What can hang from each mark:
q995: q22 q89 q327
q89: q327 q412
q22: q89 q327 q412 q724
q412: q22 q327
q327: q22 q995

Known rows, with every way that one mark hangs from another:
(q22 q89 q724): [ 1.28  1.24 -5.68 -1.72  0.61  0.16 -3.66  1.03 -0.86  0.89 -5.11 -3.34
 -0.52 -1.40  0.85  0.18  2.67 -1.69 -0.72 -2.02 -1.34  0.71 -1.44 -0.41]
(q327 (q22 q724) q995): [ 0.82  1.41 -4.63 -0.23  0.29 -3.15 -5.61  1.39  1.68  2.76 -4.95 -2.94
 -4.65  1.83  0.73  0.70  0.29 -3.77 -2.92  1.36 -1.31  0.03  1.28  0.40]
(q22 q412): [ 1.37  1.05 -3.76 -1.84  1.96 -1.67 -2.44  0.64 -0.78  0.94 -4.35 -2.87
 -3.58 -0.84  3.96 -1.11  0.72  0.63 -2.40 -1.70  0.55 -0.32 -2.73 -0.15]
(q22 q89 q327): [ 0.79  1.71 -4.88 -2.80  1.29  3.97 -6.09  0.30 -0.59  0.68 -5.53 -1.09
 -1.21  1.58  4.16  0.19  3.71  0.92  0.98 -1.06 -0.99  0.76 -2.58  1.00]
(q89 (q412 (q22 q724) (q327 q995))): [ 0.56  1.55  0.83 -0.22 -0.60 -3.28 -2.44  1.29  0.82  0.70  0.86 -0.67
 -6.71  0.98 -2.47  2.51 -0.12 -4.67 -2.07 -3.80  0.92  0.79  4.26  0.43]
(q327 q995): [ 1.03  1.62 -3.34 -1.38  0.73 -2.45 -3.09  0.18  1.10  1.62 -4.69 -2.97
 -5.01  2.09  4.23  0.45  1.53  0.32 -1.98 -2.64  1.67  0.09 -1.13  0.86]
(q412 q327): [ 1.26  1.74 -2.78 -1.55 -0.08 -1.66 -3.07  0.04 -1.29 -0.28 -1.82 -1.17
 -5.25  1.68  3.17 -0.07  2.86  0.41 -1.80 -2.33  1.72 -1.59 -3.49  0.70]
(q327 (q22 q89 q412) q995): [-0.32  0.32 -5.87 -3.03  0.12 -1.85 -3.91  0.75  1.77  1.97 -5.78 -3.44
 -3.00  0.59  3.18 -0.91  1.89 -0.81 -2.39  2.40 -2.57  0.68  2.22  0.89]
(q995 (q22 q327)): [ 0.78  2.79 -1.41 -2.18  1.01  1.23 -6.21  2.95 -0.46  1.29 -3.73 -0.38
 -3.64  3.47  4.15  0.65  1.45  1.18  0.89  2.32 -1.75  0.05 -1.41  1.74]
(q89 (q412 (q327 (q22 q724) q995))): [ 0.23  1.15  0.14 -0.17 -0.47 -4.34 -3.93  1.27  1.22  1.47 -3.20 -0.73
 -6.98  2.45 -1.94  2.00  0.14 -5.31 -3.11  1.07  0.95  2.01  2.97  0.82]
(q22 q89 q412 q724): [ 1.42  0.51 -6.81 -1.88  1.15 -0.38 -2.79  1.30 -0.74  0.48 -5.98 -3.06
 -0.69 -3.52  0.19 -0.22  1.53 -2.19 -1.10 -1.60 -1.73  0.22 -0.52 -1.12]
(q412 (q22 q89 (q327 q995) q724)): [ 0.48  1.77 -5.87 -1.72  0.15  2.96 -6.72  1.74  1.10  1.34 -2.85 -0.62
 -1.89  0.98 -0.27  2.27  2.28 -3.24  0.89 -1.95 -3.10 -0.88  3.65  0.45]
(q89 (q327 q22)): [ 0.51  3.15 -2.84 -1.78  2.37  1.68 -3.95  0.21 -0.27  3.97 -2.77 -1.28
 -2.68  1.91  3.18 -1.01  1.18 -0.72 -0.78  2.12 -0.20 -0.25 -2.17  1.34]
(q995 (q22 q412 q724) (q89 q327)): [ 0.36  1.75 -0.90 -1.35  1.81  1.16 -0.58  2.53 -0.25  2.33 -3.64  0.30
  3.20 -1.61 -0.53  1.53 -0.50 -3.12  2.36  1.68  2.41 -0.36  2.10 -0.86]
(q89 (q327 (q995 (q22 q412 q724)))): [ 1.14  2.20 -4.19 -0.96  1.72 -0.92 -0.87  3.68  1.58  3.04 -4.94 -0.18
 -3.16 -0.64 -0.79  1.49 -1.09 -4.03  0.64  0.90  0.19 -0.80  4.08  0.93]
(q89 q327 (q412 q22)): [ 0.59  3.56  2.34 -2.09  2.53  2.24 -1.08  0.37 -0.58  3.06  1.17 -0.83
 -3.28  0.71  1.44  0.66  0.13 -0.86 -0.34 -2.76  0.95  2.23  0.44  1.34]
(q22 (q412 q327) q724): [ 1.57  0.79 -4.70 -0.57  0.34 -2.56 -2.87  1.39 -0.98 -0.64 -3.42 -0.54
 -4.79 -1.51 -0.79  0.40  0.79 -3.25 -1.95 -2.12  0.96 -2.17 -1.22 -0.57]
(q327 (q22 q89 q412 q724)): [ 0.19  0.37 -6.76 -2.12  0.66 -0.99 -4.48  1.88 -0.08  1.70 -5.80 -3.28
 -1.05 -2.12 -0.04 -0.95  1.03 -3.14 -2.23  2.69 -4.20  0.55  0.76 -0.47]
(q995 q22 (q89 q412) q327): [-0.30  1.86  6.87 -2.17  0.54  2.04 -0.88  0.91 -0.18  1.14 -2.33  0.47
  1.37  2.88  3.95  1.47  0.75  0.54  1.36  1.21  3.59  4.19  1.59  0.31]
(q22 q89): [ 0.81  1.50 -4.62 -2.80  0.86  0.47 -3.21 -0.13 -0.98  0.80 -4.72 -3.30
 -0.99  0.03  4.16 -0.45  3.43  1.58 -0.86 -1.74 -0.81  1.01 -2.48  0.67]
(q412 (q22 q89 q724)): [ 0.48  1.49 -5.32 -1.96  0.36  0.58 -3.80  1.28 -0.96  1.21 -0.83 -3.33
 -0.38 -1.66 -0.10  0.20  1.93 -1.85 -1.17 -2.28 -3.80 -0.60  0.81 -0.29]
(q412 (q327 (q995 q89))): [ 0.29  0.83 -0.77 -1.42 -0.85 -2.42 -2.12 -1.17  0.77 -0.52 -2.42 -0.55
 -1.37  2.66  2.82  1.86  2.98 -0.24 -0.23 -2.59  5.61 -0.86  0.19  0.08]

Rows:
[ 0.77  1.69 -2.90 -0.39 -1.52 -4.30 -3.08  3.21  0.95  0.43 -2.93 -0.73
 -5.80  2.19 -0.69  2.12  1.17 -3.16 -0.97  0.42 -0.29 -1.72  3.19  1.46]  (q412 (q327 (q995 (q22 q724))))
[ 0.18  1.10 -4.99 -1.99 -1.89 -2.82 -2.98  3.31  1.16  0.09 -4.13 -0.72
 -3.32  1.37 -0.71  1.80  2.87 -2.87 -0.37  0.71 -1.67 -0.94  4.38  1.40]  (q412 (q327 (q995 (q22 q89 q724))))
[ 1.12  1.59 -1.32 -2.03  1.57  3.10 -5.35  1.18 -0.82  0.52 -6.18 -0.58
 -1.32 -0.05 -0.48  1.74  1.53 -3.01  1.04 -1.28 -0.49  4.56  0.25  0.07]  (q22 (q89 q412) q327 q724)
[ 0.63 -0.20 -2.74 -0.42 -0.93 -2.99 -1.67  0.39  0.79 -0.94 -4.02 -0.02
 -0.79 -0.71 -0.98  2.23  0.88 -4.07 -0.65 -2.43  5.17 -1.51  2.40 -1.20]  (q22 (q412 (q327 (q995 q89))) q724)
[-0.24  0.32 -1.05 -0.69  0.90  2.57 -3.84  0.74  0.32  1.48 -3.82  0.63
  2.26 -0.10  0.90  0.21 -0.14 -3.75 -0.16  2.62  1.40 -0.22  0.80 -1.44]  (q995 q89 (q327 (q22 q412 q724)))
[ 0.64  1.60  1.28 -0.43  0.11 -2.15 -2.52  1.28 -1.03  0.25  1.84 -0.82
 -5.45 -0.17 -2.15  1.77  0.11 -3.80 -2.06 -3.27  0.07  0.75  1.74 -0.01]  (q89 (q412 (q22 q724) q327))
[ 1.20  2.08 -6.56 -1.70  1.30  2.41 -2.06  0.77  1.00  2.55 -6.03 -0.94
 -0.47 -0.74 -0.21  1.33  2.20 -3.69  1.32 -2.43  0.81  0.13  1.89  0.94]  (q22 (q89 (q327 q995)) q724)
[-0.28 -0.12 -2.69 -0.43  0.17 -2.87 -3.81  1.01  1.89  2.05 -5.29 -2.22
  0.43 -0.30 -0.19  1.35 -0.52 -4.20 -1.86  2.25  1.76  0.02  3.11 -1.50]  (q327 (q22 q412 q724) (q995 q89))
[ 0.50  2.64  0.22 -2.52  1.84  1.95 -0.74  3.02 -0.58  2.96 -4.35 -0.82
  0.00 -0.94 -1.49  1.57  0.88 -2.93  1.71  1.36 -1.19  4.13  2.91  0.96]  (q995 (q22 (q89 q327 q412) q724))
[ 0.30  1.62 -3.82 -0.36 -0.68 -2.54 -5.91  1.47 -0.72  0.96 -2.34 -1.30
 -4.84  1.19 -0.72  0.23  1.48 -3.61 -2.66  1.74 -1.18 -1.79 -0.93  0.30]  (q412 (q327 (q22 q724)))
[ 0.62  2.20  1.82 -1.56  1.25  1.23 -4.91  0.58  1.29  1.71 -1.01 -0.36
 -5.87  3.35  2.05  2.06  0.10 -1.11 -0.51 -2.43  0.09  2.52  2.47  1.56]  (q89 (q412 (q22 (q327 q995))))
[-0.68  1.16  0.00 -1.35 -1.22 -1.83 -2.21 -0.63  0.98 -0.20  1.80 -0.56
 -1.53  2.52  1.91  1.87  2.72 -0.47 -0.89 -3.08  3.27 -2.08  2.22  0.39]  (q412 q22 (q327 (q995 q89)))
[-0.15  2.02  4.93 -2.08  1.27  3.10 -4.60 -0.62 -0.62  1.26  0.43  0.04
  0.72  2.23  2.18  2.27  0.56 -0.12  1.14 -1.53  2.69  3.07  0.79 -0.38]  (q995 (q89 (q412 (q22 q327))))
[ 1.00  0.94 -3.94 -0.85  0.39 -4.44 -2.37  3.86  1.53  1.77 -5.40 -2.13
 -4.62 -0.42  0.29  1.02 -0.84 -2.92 -1.30  1.16 -1.23 -0.48  3.53  0.29]  (q327 (q995 (q22 q412 q724)))
[ 0.69  1.94 -5.39 -1.88  0.75  4.22 -6.99  1.55 -0.50  0.94 -1.64 -0.88
 -0.46 -0.10 -0.22  1.36  2.21 -2.34  1.08 -1.38 -3.81 -0.73  1.03 -0.03]  (q412 (q22 q89 q327 q724))
[-1.07  1.02  4.63 -1.90 -0.45 -2.14 -3.01 -0.88 -0.67  0.27 -1.05 -0.62
 -1.63  2.78  1.52  1.06  1.64 -1.18 -1.86  1.85  3.77  3.02 -0.18 -0.13]  (q995 (q89 (q412 (q327 q22))))
[ 0.75  2.81 -4.05 -0.50  2.23  1.33 -4.42  1.48 -0.29  3.89 -3.35 -1.17
 -2.12  0.68 -0.13 -0.04  0.18 -3.84 -0.42  1.96 -0.75 -0.56 -0.67  0.41]  (q89 (q327 (q22 q724)))
[-0.31  1.62  1.39 -3.61 -0.66 -1.82 -1.36  2.14 -0.96 -0.15 -2.23 -1.03
 -3.61  1.37  1.68  0.88  2.99  0.36 -0.46  1.35 -1.07  3.29  1.40  1.84]  (q995 (q22 (q89 (q412 q327))))
[-0.71  1.56  5.62 -1.73  0.94  2.58 -3.05 -0.99  0.04  1.84 -2.20  0.05
  0.85  3.34  3.69  0.43  0.81 -0.78 -0.40  2.07  3.16  4.19  0.23 -0.12]  (q995 (q89 q412) (q327 q22))
[ 0.03  1.20  4.00 -0.65 -0.59 -1.34 -1.87  0.12 -0.99 -0.17  2.22 -0.24
 -0.35 -0.15 -2.28  2.71  0.54 -3.67 -1.00 -2.92  3.10  1.21  2.52 -1.27]  (q995 (q89 (q412 (q22 q724) q327)))
[ 0.32  1.35 -5.02 -1.96 -0.56 -2.28 -3.31  3.10  1.40  1.53 -5.46 -3.03
 -1.78  0.43  0.49  1.49  1.90 -2.15 -0.32  0.94 -2.42  0.88  3.98  0.94]  (q327 (q995 (q22 q89 q724)))
[ 0.20  1.87  1.85 -1.66 -0.41 -3.07 -1.89  0.14  0.87  0.48  1.40 -1.10
 -7.31  2.39  0.83  1.76  1.07 -1.40 -2.26 -3.28  1.29  1.15  2.91  1.79]  (q89 (q412 q22 (q327 q995)))
[ 0.45  0.49 -5.96 -2.37 -0.17 -2.61 -2.05  3.90  1.44  1.19 -6.54 -2.48
 -1.92 -1.26  0.10  1.04  0.84 -2.75 -0.52  1.35 -2.90  0.44  4.71  0.64]  (q327 (q995 (q22 q89 q412 q724)))
[ 0.43  1.05 -0.87 -1.45  0.76  1.14 -4.59  3.13 -0.19  0.54 -4.92  0.51
  2.23  0.19  0.17  2.43 -0.23 -2.54  2.19  2.55  0.96 -0.11  1.65 -1.20]  (q995 (q22 q327 q412 q724) q89)
[-0.28  2.05  2.57 -3.50  0.59  3.13 -1.49  1.94 -0.40  0.89 -3.64 -0.18
 -1.34  1.99  4.03  0.44  2.03  0.64  0.71  1.12 -1.32  4.24  1.66  1.91]  (q995 (q22 (q89 q412)) q327)
[ 0.27  1.16  4.41 -1.85  0.00 -1.40 -1.21 -1.21 -1.04 -0.59 -1.31 -0.35
 -0.99  1.46  1.90  1.66  1.86 -0.36 -0.87 -2.61  6.10  2.96 -1.19 -0.49]  (q995 (q89 (q412 q327)))
[ 1.46  0.54 -6.73 -1.77  1.46  3.36 -5.64  1.90 -0.67  0.30 -6.95 -0.36
 -0.49 -1.65  0.46  0.62  1.68 -2.94  0.86 -0.96 -1.77  0.05 -0.40 -0.69]  (q22 q89 q327 q412 q724)
[-0.03  1.10 -0.64 -0.76 -1.86 -3.70 -2.39  2.21  1.14  0.13 -2.55 -0.11
 -0.82  2.20 -0.60  3.01  1.54 -3.14  0.50  0.84  3.15 -0.92  3.98  0.08]  (q412 (q327 (q995 (q22 q724) q89)))
[ 0.16  2.45  4.59 -1.22  1.62  0.98 -0.23  2.01 -0.31  2.77 -2.94  0.16
  2.57 -0.08 -0.98  2.87 -0.62 -3.33  2.38  0.99  3.80  3.74  2.73 -0.41]  (q995 (q22 q724) (q89 q327 q412))
[ 0.12  2.28  3.97 -0.95  2.17  2.59 -0.69 -0.03 -0.51  2.70  1.01 -0.39
  2.65 -1.17 -1.97  2.40 -0.48 -3.84  1.20 -2.61  3.82  2.40  2.77 -1.01]  (q995 (q89 q327 (q412 (q22 q724))))
[ 0.99  1.96 -3.04 -0.77  0.17 -3.70 -3.27  3.44  1.53  2.09 -4.51 -2.26
 -4.29  1.51  0.77  1.80  0.09 -2.13 -1.06  0.74 -1.06 -0.06  2.66  0.82]  (q327 (q995 (q22 q724)))
[ 1.05  1.26 -1.26 -1.87  1.23 -0.35 -2.37  0.89 -0.83  1.03 -5.16 -2.82
 -1.47 -1.78 -0.19  1.28  1.58 -2.23 -1.07 -2.24 -0.05  4.55  0.22 -0.36]  (q22 (q89 q412) q724)
[-0.26  1.30  4.80 -0.80 -0.85 -2.68 -1.19  2.12 -0.60 -0.12 -1.62  0.15
 -0.52  0.84 -1.50  3.10  0.43 -2.75  0.26  0.86  3.35  2.81  2.65 -0.40]  (q995 (q22 q724) (q89 (q412 q327)))
[ 0.09  1.36  4.69 -0.45  0.59  3.33 -1.80 -0.13 -0.34  1.21  1.11  0.56
  2.19  0.33 -0.11  1.94 -0.21 -3.46  0.76 -2.62  2.64  2.51  2.74 -1.12]  (q995 (q89 (q412 (q22 q724))) q327)
[-0.14  1.39  0.66 -1.89 -0.36 -2.99 -1.99  1.37  1.50  1.52 -3.67 -2.34
  0.00  3.01  4.08  1.82  1.70  0.76  0.04  1.07  2.73  1.02  2.32  0.61]  (q327 (q995 q22 q89))
[-0.33  0.73 -5.61 -3.05  0.93 -0.73 -4.01  0.93 -0.32  1.59 -4.82 -3.72
 -1.61 -0.59  3.11 -1.82  2.00 -0.05 -2.59  3.14 -3.18  0.80 -0.65  0.26]  (q327 (q22 q89 q412))
